Known rows, with every way that one mark hangs from another
Z_526[Z_472[Z_585] Z_920[Z_698]]: [-21  -4 -13 -16   0 -13  -4 -12  28   0  19  -3 -33  -7 -14  15   1   8
  11 -17  -4 -43   3 -21  -4 -15   0   4   3  13   8  14   5  -1   8   0
   6 -17  11  -3 -58 -11  19 -35   5]
Z_585[Z_472[Z_526]]: [ -7  -4 -10   4  -1  10  -1 -13  11   1  41 -11  -5  -8  -7  12  -5  -8
  14  -6 -14 -28  -6  -2 -16  -6   5   8  -1  22   7   2  18   2  24   7
   5 -25   4  -8  -8 -14  17   2  -2]
Z_472[Z_526 Z_585 Z_698]: [-10  -4 -12  27  -2  42  29 -25  20   9  16  -8 -38 -22 -16  12  -7  62
   2   8  -5 -15  -4  -3 -19 -14  34  12   5   9  21  -9   0 -11   3   0
 -13  -9 -38  -5   6 -11  29 -71 -21]
Z_526[Z_472[Z_585] Z_920[Z_68 Z_698]]: [-22  -1 -15 -15   6 -17 -11 -14  57   1  26  -7 -28  -9 -13  21  -3   8
  11 -16  -3 -42   1 -26  -4 -13   0  -2  15   9  10  17   9   1  16  -5
  12 -14  19  -5 -67 -10  18 -25  16]
Z_585[Z_472[Z_526 Z_698] Z_802[Z_466]]: [  6  -2 -10   8  -3  -7   8 -21  10  10  61 -31 -30 -16 -24  16 -17  23
  13  -2 -14 -45   7   4 -15  -2  13   5  12  32  12   5  14   2  36   3
  -4 -23  -8 -16   5 -19  22 -25 -24]
Z_920[Z_526]: [ -1  -4  -6   3   6  10  -7  -5   4   2   4 -10  -4 -10   7  16 -18   3
  13  20  -6 -30  -7 -14 -11   2  -8   1  -5  12   2  10  11   6  15   3
   9  -8  -4 -10  -2  -4  -8   2   1]
Z_802[Z_466 Z_698]: [ 32  -1  -3  21 -14  -2 -13   9   4   8  14 -13  -2  -6   1   4 -47 -18
  25   4  -4 -20  -5 -25 -10  -6 -11  13 -15  16  -5   0  29  18  22  -3
 -22 -23  21 -10  27 -10 -38 -10  -1]
Z_802[Z_466 Z_698[Z_472]]: [ 31   2  -1  16 -14  -3 -15  11  -5   8  30 -16  15   5   4   6 -47 -31
  21  -4  -3 -15  -2 -35 -12  -8  -8  10 -20  23  -5  -8  32   9  26  -1
 -20 -29  28  -5  26 -10 -39  -8  -4]
Z_585[Z_802[Z_698]]: [ 13   1   0   8  -6  -8 -10  -1 -10   9  18 -17 -22 -15 -15   2 -20  -8
  16  12   1 -18  -6   0 -11  -9 -16   2   4  22   0  13  13   7  28  -5
   3 -25 -10 -13  13   0  -8  -4 -17]
Z_472[Z_585]: [ -6   3 -10  22   1  15  -1  -3   8   4 -14  -4 -25  -5   0   9 -12  15
   4   9  -5 -17 -10  -3 -16  -7   6   6   0  18   8   2   7  -6   8   3
   0 -18 -25  -3  -2 -14  11 -24   2]
Z_585[Z_472[Z_698] Z_802]: [  3   3  -8   3  -1  -5   2 -14   1   5  54 -29 -39 -16 -14  14  -4  10
  12   3  -9 -36  -3  12 -14  -3   1  -5   9  35   8  12  16  -4  27   5
   3 -24 -12 -13  -6 -13  26   5 -21]
Z_466[Z_802[Z_698[Z_472[Z_526] Z_920[Z_843]]]]: [ 11  -2  -4  11 -19  -1 -18  -7  12   6  13  -1  23 -11 -37  10 -29 -23
  18 -19  -6 -13   6 -21 -14 -15  -8  25  -3  21  -9  -6  11  -2  18  -4
   2 -23  41  -3  14  -3  -6  -8 -28]
Z_698[Z_802]: [ -7   4  -8   6  -2  -7  -5  -7  -1   5  -2 -12  -1 -18   9   1   5  -6
  15   5  -3  -8  -7 -12 -12  -2 -21  24  -9  30   1  10  23   3  16   3
   6 -22 -36  -7  22  -5 -11   4 -12]
Z_68[Z_920]: [ -9   3  -5   5  -4  13   5   5   9   7  23 -14 -10  -8 -23  16 -11  -8
   0  16  -2 -18 -23  15 -12   2 -11  12  -9  16   4  -6   5   3   5   8
  -8  -5  -1  -8  11  -7  -8  -9  -8]
Z_68[Z_920[Z_526 Z_698 Z_843]]: [-15   0  -7  -1   8  -2 -20  -2  32   5  36 -16 -14   8 -28  30 -36 -33
   9  23  -7 -36  -6   8  -9  -5 -17  14   4   8  -2  -5  -1  -2  17   5
   8   8   9 -10   7  -7  21  -8   0]
Z_920[Z_68 Z_526[Z_472[Z_585[Z_802]]] Z_698]: [-13  -3 -11  -8  22 -16 -32 -18  58  -1  38 -21 -18  -5  -9  25 -17  -8
  20   7  -6 -59   4 -24  -6  -4 -11 -14  30   1  11  23   9   8  44 -10
  22  -5  14 -18 -44  -8  30   5  20]
Z_585[Z_802]: [  2   3  -4   0  -2  -7  -2  -5  -7   8  10 -17 -25 -13 -10   8 -13   5
   7  14  -2 -24  -8   9 -13  -1 -11   2   5  26   6  17   0   2  21  -1
  13 -20 -22 -12   3  -7   0  -1 -16]
Z_466[Z_802[Z_698[Z_472[Z_526]]]]: [ 13  -4  -3   3 -17  14 -13  -3   9   6  14  -3  16 -12 -29   6 -26 -12
  16 -11  -7 -18  -3 -20 -15 -12  -5  16  -3  16  -4   4  18   8  12  -6
  -3 -27  37  -7   4  -3 -11  -6 -23]
Z_472[Z_526 Z_585]: [-15  -3 -11  21   1  26  10 -17  17   6  -2   0 -16 -12 -17  10  -8  30
   2   5  -7 -18  -3  -5 -18 -12  21  14   6   9  15  -5   1  -6  14   0
   2 -16 -30  -6   1 -11  19 -54  -7]
Z_585[Z_472 Z_802[Z_466 Z_698[Z_920]]]: [ 19   2  -6  20 -10 -35 -19  -4   2   6  54 -26 -13 -10 -21   9 -23 -26
  23 -12  -8 -38  10  -5 -11  -6 -15   9   4  38  -5   2  26   5  52   3
  -7 -31  14 -12  18 -15   1   7 -16]
Z_68[Z_920[Z_698[Z_472 Z_802] Z_843]]: [-18   7  -6  -2   2 -10 -20  -1  22   6  44 -19  -2  11 -26  23 -24 -46
   7   8  -5 -19  -5   6 -12 -10 -22  24  -2  22  -1 -11   5 -10  17   6
   8  -6  -1  -6  19  -7  17  -3 -10]
Z_472[Z_526 Z_698[Z_802[Z_466]]]: [ -2  -4 -11  15  -6  20  25 -25  16  12  26 -18 -15 -30  -7   9  -8  45
  13   4  -6 -14  -1 -14 -15  -4  12  25  -6  20  14  -3  11   2  12   0
 -13 -12 -37 -11  27  -7   0 -48 -29]
Z_802[Z_466 Z_698[Z_920[Z_68]]]: [ 29   1  -4  35 -16 -19 -17   3  24   9  21 -14   8 -13  -3   8 -42 -18
  26  -8   1 -14   1 -28  -8  -4 -17  20 -10  20  -6  -7  24  11  37  -4
 -20 -19  29  -7  31 -10 -39  -3   1]
Z_802[Z_466 Z_698[Z_472[Z_526 Z_585] Z_920]]: [ 20   1  -5  38 -16  -8  -9  -2   6   8  33 -10  17  -3 -15   8 -37 -17
  19 -19   0 -13  10 -36 -13 -14  -1  23 -14  25  -3 -25  21  -3  39   0
 -23 -24  18   0  36  -9 -25 -36 -15]
Z_585[Z_802[Z_466 Z_698[Z_472[Z_526]]]]: [ 19   2  -1   9  -8 -14  -9  -3  -9  12  34 -22  -4  -6 -20   7 -36 -10
  15   2  -2 -24   4 -14 -13  -8  -7   6   1  26   2   3  15   7  36  -4
  -3 -28  -1 -12  21  -6 -18 -20 -21]
Z_68[Z_920[Z_526 Z_698]]: [-12  -4  -6   1   5   8 -10  -2  29   3  41 -17 -17  -6 -21  21 -17 -12
   8  24  -4 -39 -15  11  -9  -1 -18   9  -1   7   3   1   1   7  15   3
  -4   4   3 -14   4  -5   7  -9   0]
Z_472[Z_526 Z_585[Z_802[Z_466 Z_698]]]: [  0  -4  -9  27  -3   6   3 -16  12  12  10 -10 -24 -14 -33   9 -24  28
   9   4  -5 -27   7  -9 -17 -14  17  13  15  14  12  -3   8   1  33  -5
  -4 -19 -27 -11  15 -10  12 -62 -16]
Z_466[Z_802[Z_698[Z_472[Z_585] Z_920]]]: [ 11   0  -4  19 -19   1 -16  -2  11   5   8  -1  13 -14 -32   7 -21 -13
  15 -18  -4 -16   2 -19 -14 -13  -9  20  -5  23  -7  -3  16  -2  16  -4
  -6 -25  34  -3  12  -5  -8  -7 -24]
Z_472[Z_698]: [  6   1  -6  11  -6  28  18  -7   3   7  16 -15 -30 -20   7  10 -12  31
   9  12  -2 -12 -17   1 -14  -2   6   4 -10  18  10   5   5  -3  -6   3
 -11 -12 -13  -7   4  -8   0 -12 -15]

Rows
[ 25  -1  -5  26 -10 -24 -21   0  22   6  28 -15  15 -13  -8  12 -40 -22
  29 -12  -1 -26   6 -38  -6  -2 -18  12  -7  17  -7  -7  27  14  45  -4
 -17 -15  37  -8  20  -7 -34  -6   1] -> Z_802[Z_466 Z_698[Z_920[Z_68 Z_526[Z_472]]]]
[ -5  11  -5  19  -3 -12 -10  -6  17   4  36 -12  25  -4   4  17  -5 -23
   5 -20   5  -1  -4 -20 -14  -3 -12  12  -9  33   2 -11   3 -19  33   3
  10 -19  13   5   6  -6 -13  17  -6] -> Z_698[Z_472 Z_920[Z_68]]
[ -4   2 -15  44  -4  -3  10 -21  20   8   7 -17 -27 -26  -4  14  -5  45
  11   1  -1 -19  11 -18 -13  -5   4  25  -3  29   7 -13  13 -16  21   5
 -19  -5 -43  -3  34 -12  12 -51 -25] -> Z_472[Z_585 Z_698[Z_802[Z_466] Z_920[Z_526]]]
[ -5   8  -9  23  -3 -22 -17 -10  33   5   6  -7   6  -7  -7  23 -25 -21
  12  -8  -1  -4   0  -7 -11  -3 -15  20   2  25  -3  -7  -4 -15  30   3
  18  -7  10   2  10  -9   3  14   2] -> Z_698[Z_920[Z_68 Z_843]]
[ 15  -4  -5  16 -16  -4 -20  -6  28   5   6  -4  11 -24 -28  10 -25  -7
  21  -8  -5 -22   0 -19 -11  -7 -16  19   2  15  -9   7  16   9  20  -7
  -2 -17  39  -9   6  -2 -13   5 -16] -> Z_466[Z_802[Z_698[Z_920[Z_68 Z_526]]]]
[ 18   0  -6  20  -6 -38 -23  -6   4   6  56 -26 -12 -11 -21  11 -27 -25
  25  -8  -8 -44  13  -9 -10  -5 -15   7   7  36  -6   1  28   6  56   2
  -4 -27  16 -13  17 -13   0   5 -14] -> Z_585[Z_472 Z_802[Z_466 Z_698[Z_920[Z_526]]]]
[ -7   2  -6  -1   2  -7 -19  -6  14   1  36 -16  -5   0  12   5  -5 -30
  17  -1  -3 -21  -2 -14 -12  -9 -24  18  -7  26   3  11  10  -3  21  -2
   9 -23 -15  -8   9  -7   7  12  -5] -> Z_920[Z_698[Z_472 Z_802]]
[-28   1 -17 -16   3 -32 -18 -16  34   1  11  -5 -25   2 -21  20 -11 -14
  15 -20  -8 -36  16 -26  -4 -20  -5  16   8  20   2   7  10  -9  15   2
  19 -15   4  -1 -44 -10  31 -35   0] -> Z_526[Z_472[Z_585] Z_920[Z_698[Z_802] Z_843]]
[ -5  -3 -10  -2   0  -8  -9 -11  62   6  21  -9 -30 -16   5  19 -17  14
  11   9   0 -25  -9 -11  -6  -9 -13  13   6   9   3  24   0   5   7  -7
  14  -9   6  -9 -35  -5  -4  -3  18] -> Z_526[Z_920[Z_68 Z_698]]
[-12   3  -7   1   1   0 -16   1  29   7  32 -14 -19   9 -28  24 -34 -35
   7  17  -6 -26 -12  18 -11  -7 -17  19   0  13   0  -5  -4  -4   9   5
   4   0   7  -8   8  -9  20  -6  -2] -> Z_68[Z_920[Z_698 Z_843]]
[  8   0  -4  14  -5 -28 -21  -8   0   2  55 -22 -14 -14 -23   9  -9 -26
  23  -6  -5 -34   7  -2 -11 -11 -17   3   9  33  -5   4  24   1  51   2
   4 -27   7 -11   9  -5  10  14 -17] -> Z_585[Z_472 Z_802[Z_698[Z_920[Z_526]]]]
[ -7  -2 -10   9  11 -13 -28 -12  26   0  33 -20  -3   4   8  15 -21 -17
  20   8  -7 -45  14 -31 -11  -6 -16  14   1  19   2   5  17  -2  35  -2
   7 -13 -17 -11  11  -9  10  -9   1] -> Z_920[Z_526 Z_698[Z_472[Z_585] Z_802[Z_466]]]
[-11 -10  -9  -1  -4  12  10 -20  33   7  20  -1 -21 -19 -12  12 -11  25
  10   5  -4 -23  -4  -6 -11 -13   3  22   0   7   9  11  -6   5   8  -3
   7 -11 -10  -8 -14  -4   4 -38  -3] -> Z_472[Z_526[Z_920[Z_698]]]
[-15   4 -14 -22   0 -14  -1 -17  42   7  26 -14 -16 -10 -17  30 -17   6
  10 -15  -4 -24   2 -28  -4 -10   9  -1   7  16   6   9  10  -6   7   2
  16  -7  28  -1 -56  -6  13 -19   0] -> Z_526[Z_472[Z_698] Z_920[Z_68 Z_843]]
[  3   4  -7  23  -9   8  11 -12   8   7  17 -12 -22 -16  -3  17 -18  18
  10  -2  -1  -5  -5   1 -12  -5   0  18 -11  26   3  -9  -5 -16   6   6
  -5  -5  -7   0  19  -8  11 -14 -21] -> Z_472[Z_698[Z_920[Z_843]]]
[ -5  -2 -10  -2   7   0  -1 -13   1   3  18 -18 -16 -11 -11  20 -15  18
  12   5  -8 -48   5 -23  -9   1   8 -10   5  14  10   4  15   4  24   3
   1  -8  -1 -10 -18 -10  11 -27 -10] -> Z_920[Z_526[Z_472[Z_585[Z_802[Z_466]] Z_698]]]
[ -6   5 -10  22   4 -24 -23 -13  35   4   9  -8  10  -7  -6  28 -27 -20
  15  -1  -2 -15   7 -16 -10  -2 -16  17   6  20  -5  -6  -1 -13  37   3
  22   0  11  -1   8  -6   5  12   3] -> Z_698[Z_920[Z_68 Z_526 Z_843]]
[-15   5 -11   2  -1  -9   5 -15  -3   4  18 -14 -23  -9 -26  15  -1   9
   8 -21  -3 -30   5 -10 -10  -7  10  -2   6  26  12  -7   3 -15  23   4
   2 -15  -2  -1 -19 -13  31 -33 -25] -> Z_526[Z_472[Z_585[Z_802] Z_698[Z_920[Z_843]]]]
[ -1   5 -11   5   2 -27 -34  -9  30   5  12 -15 -14  12   2  17 -45 -42
  25   6 -12 -28  11 -11 -10  -8 -24  30   2  22  -5   8   7  -5  23  -1
  18 -12  -8 -10  19 -14  21   4   2] -> Z_920[Z_698[Z_802[Z_466]] Z_843]
[ -4  -1  -7  -2  18  -4 -34 -12  56   0  51 -22   2   2  12  27 -28 -21
  17  14  -3 -40  -3 -27 -11  -3 -16  -7  14   4   5  17   7   2  36  -8
  21  -7  16 -13 -23  -4  10  26  22] -> Z_920[Z_68 Z_526 Z_698[Z_472]]
[-10   5 -12   5  22 -17 -50 -15  68   2  35 -19  -2  23   0  39 -54 -43
  17  13  -8 -37  13 -29 -12 -13  -7   0  27   6   1   4   5 -16  40  -5
  36  -1  17  -7 -20  -9  40  13  23] -> Z_920[Z_68 Z_526 Z_698[Z_472[Z_585]] Z_843]
[-23  -2 -18  23  -3  14  22 -34  38  12   9  -8 -38 -26 -24  18  -3  59
   5   3  -5  -8  12 -15 -14 -22  26  31   9  17  13  -9   6 -19   5   2
  -1  -5 -52  -3   7  -5  34 -85 -26] -> Z_472[Z_526[Z_920[Z_843]] Z_585 Z_698[Z_802]]
[ 12  -1   1  10  -9  16  -8   2  -7   5  35  -8  14  -4  -6   3 -22 -27
  17  -4   1  -3  -8 -26 -14 -18  -4   9 -13  16  -1  -7  23   3  22  -1
  -7 -28  14  -3  16   2 -20  -9 -12] -> Z_802[Z_698[Z_472[Z_526]]]
[ -9  -3  -7  -3  11  -9 -27 -12  18  -2  40 -20   2  -1  12  13 -11 -25
  22  10  -4 -37   6 -26 -10  -7 -25  11  -2  18   0  10  14   0  31  -1
  14 -14 -13 -11   5  -2   9   9  -1] -> Z_920[Z_526 Z_698[Z_472 Z_802]]
[ 19   3  -1  18  -8 -28 -15  -2  -8  10  33 -23  -1  -9 -19   9 -33 -17
  18  -1   1 -26  10 -16 -11  -5 -17   7  -1  31  -4  -1  13   3  45  -2
  -3 -22   6  -9  26  -5 -21 -12 -22] -> Z_585[Z_802[Z_466 Z_698[Z_472 Z_920[Z_526]]]]
[-19   0  -8 -13   8  -8 -22  -4  26   3  41 -17  -8  10 -34  30 -31 -40
  11  12  -9 -43  -3   2  -7  -5 -16   7   5   8   0  -6   1   0  20   6
   9   5  22 -10  -8  -7  25  -8   0] -> Z_68[Z_920[Z_526[Z_472] Z_698 Z_843]]
[-10  -5 -12   1  -3   5   2 -15  20   2  41  -8 -10 -12 -10  15  -3   1
  12  -8 -13 -28  -4  -5 -14  -9   7  13  -1  22   5   5  17   2  19   7
   7 -23   6  -7 -19 -12  12  -7  -1] -> Z_585[Z_472[Z_526[Z_920]]]
[-11  -5 -13  -1   0  -2  -8 -17  30   1  45 -10 -15  -4 -12  19 -14 -12
  15  -7 -15 -32   2  -4 -13 -13   4  16   4  20   3   5  12  -2  22   6
  12 -20  10  -7 -19 -13  26  -6   3] -> Z_585[Z_472[Z_526[Z_920[Z_698 Z_843]]]]
[ -4  -3  -9  -3  13 -11 -36 -10  32   1  17 -11 -15  14  -1  28 -50 -34
  24  21 -11 -41   9 -11  -9  -9 -16  10   9   6  -5  10  -4  -4  23  -1
  26   0  10 -10  -4  -8  32   8  12] -> Z_920[Z_526 Z_698 Z_843]
[ 11  -3  -5   9 -16  14 -13  -4  13   6   8  -3  12 -11 -34   8 -25  -7
  14 -10  -7 -18  -1 -21 -16 -14   1  16  -1  15  -3   2  19   4  11  -6
  -4 -27  29  -7   3  -4  -5 -16 -22] -> Z_466[Z_802[Z_698[Z_472[Z_526 Z_585]]]]
[-14  -3 -12   0  -1   4   3 -21  43  11  13  -3  -5 -14 -16  23 -23  15
   7   3  -6 -12  -2 -13 -12 -12   9  19   8   9   7   7  -1  -2  12  -1
  19  -8  -4  -5 -17  -3   4 -31   2] -> Z_472[Z_526[Z_920[Z_68 Z_843]]]
[  2   2 -11   8   7 -21 -29 -12  63   6  28 -23 -14 -11  13  13 -22 -14
  23   7  -4 -30  -3 -17  -9   1 -26  17  12  15   6  23  15  10  34 -11
  10 -15  -7 -17   2 -11  -1  19  17] -> Z_920[Z_68 Z_698[Z_802[Z_466]]]
[ -8  -4 -15   8  -8   5  22 -30  33  14  22 -15 -22 -28 -16  19 -19  46
  12   2  -6 -12   9 -19 -11 -12  14  35  -3  21   8  -2   8  -5   6   2
  -2  -6 -31  -6  14  -5   5 -64 -26] -> Z_472[Z_526[Z_920[Z_843]] Z_698[Z_802[Z_466]]]
[ -9   2 -11  -1   3 -15 -12 -12  56   7  30 -14 -29  -8  -2  22 -16  10
   6   5   2 -26  -1 -15  -8 -14  -8   8  12  18   5  20   1  -5  14  -6
  17 -14   0  -6 -36  -5   6 -13  10] -> Z_526[Z_920[Z_68 Z_698[Z_472[Z_585[Z_802]]]]]
[ -7   4 -12  -2   0 -14 -10  -9  50   9   3  -7 -16  -7  -4  29 -31  -1
   7   7  -3 -10  -3 -16  -8  -9  -5  15   6  17  -2  13   5  -5   5   0
  24  -7   9  -2 -28  -5  -2  -7  12] -> Z_526[Z_920[Z_68 Z_843]]
[ -7   0 -13  -2  -4 -27 -18 -11  41   7   8  -9 -25  -4  -3  20 -32  -9
  17   4  -7 -24   9 -15  -6 -13 -17  31  -2  21  -5  14   4  -3   7   0
  16 -10  -6  -5  -9  -8   5 -17   5] -> Z_526[Z_920[Z_698[Z_802[Z_466]] Z_843]]
[ 10   1  -1  24 -11  -1 -11  -5  15   5  45  -8  23 -11 -11   7 -18 -27
  18 -18   6   4  -2 -29 -13 -17 -10  15  -8  20  -2 -15  18  -4  38  -3
  -5 -22  22   0  20   3 -20  -3 -11] -> Z_802[Z_698[Z_472[Z_526] Z_920[Z_68]]]
[-13  16  -9  26   2 -29 -22 -12  24   7  25 -14  12  10 -18  27 -23 -29
   2 -19   1  -4  14 -17 -16 -12  -3  13  11  37   1 -19  -3 -35  44   4
  24 -16   1   7   8 -11  20  -3 -11] -> Z_698[Z_472[Z_585[Z_802]] Z_920[Z_68 Z_843]]
[-12   5 -13   1   5 -17 -23 -12  64   6  22  -9 -21   7  -4  30 -35 -12
   9   3  -3 -20   4 -20  -9 -18  -5  15  12  16  -1  12  -1 -12  11  -3
  26 -10   9  -1 -35  -8  16 -10  17] -> Z_526[Z_920[Z_68 Z_698[Z_472[Z_585]] Z_843]]
[ -6  -2 -10  -5   9  -9 -10  -9  -1   1   9 -15  -5  -7 -12  18 -16   2
  13   4  -9 -49   6 -24  -9   2   1 -10   6  14   7   6  15   6  28   3
   7 -12   2 -11 -20 -11   7 -20  -3] -> Z_920[Z_526[Z_472[Z_585[Z_802[Z_466]]]]]
[ -2  -4  -9   2  17  -3 -31 -13  65   1  33 -19 -15  -7  11  24 -28  -6
  22  22  -4 -44  -5 -17  -8   0 -19  -4  18  -1   5  24   4  11  34 -10
  19  -1   9 -18 -22  -5  11  22  27] -> Z_920[Z_68 Z_526 Z_698]
[-12   4  -9   3   0 -14 -19  -2  30   8  31 -20 -13   6 -27  23 -32 -36
  11  13  -7 -26  -4   9 -10  -4 -23  28  -1  19  -1  -6   6  -2  16   5
   1  -2  -2 -10  24 -12  13  -9  -6] -> Z_68[Z_920[Z_698[Z_802[Z_466]] Z_843]]
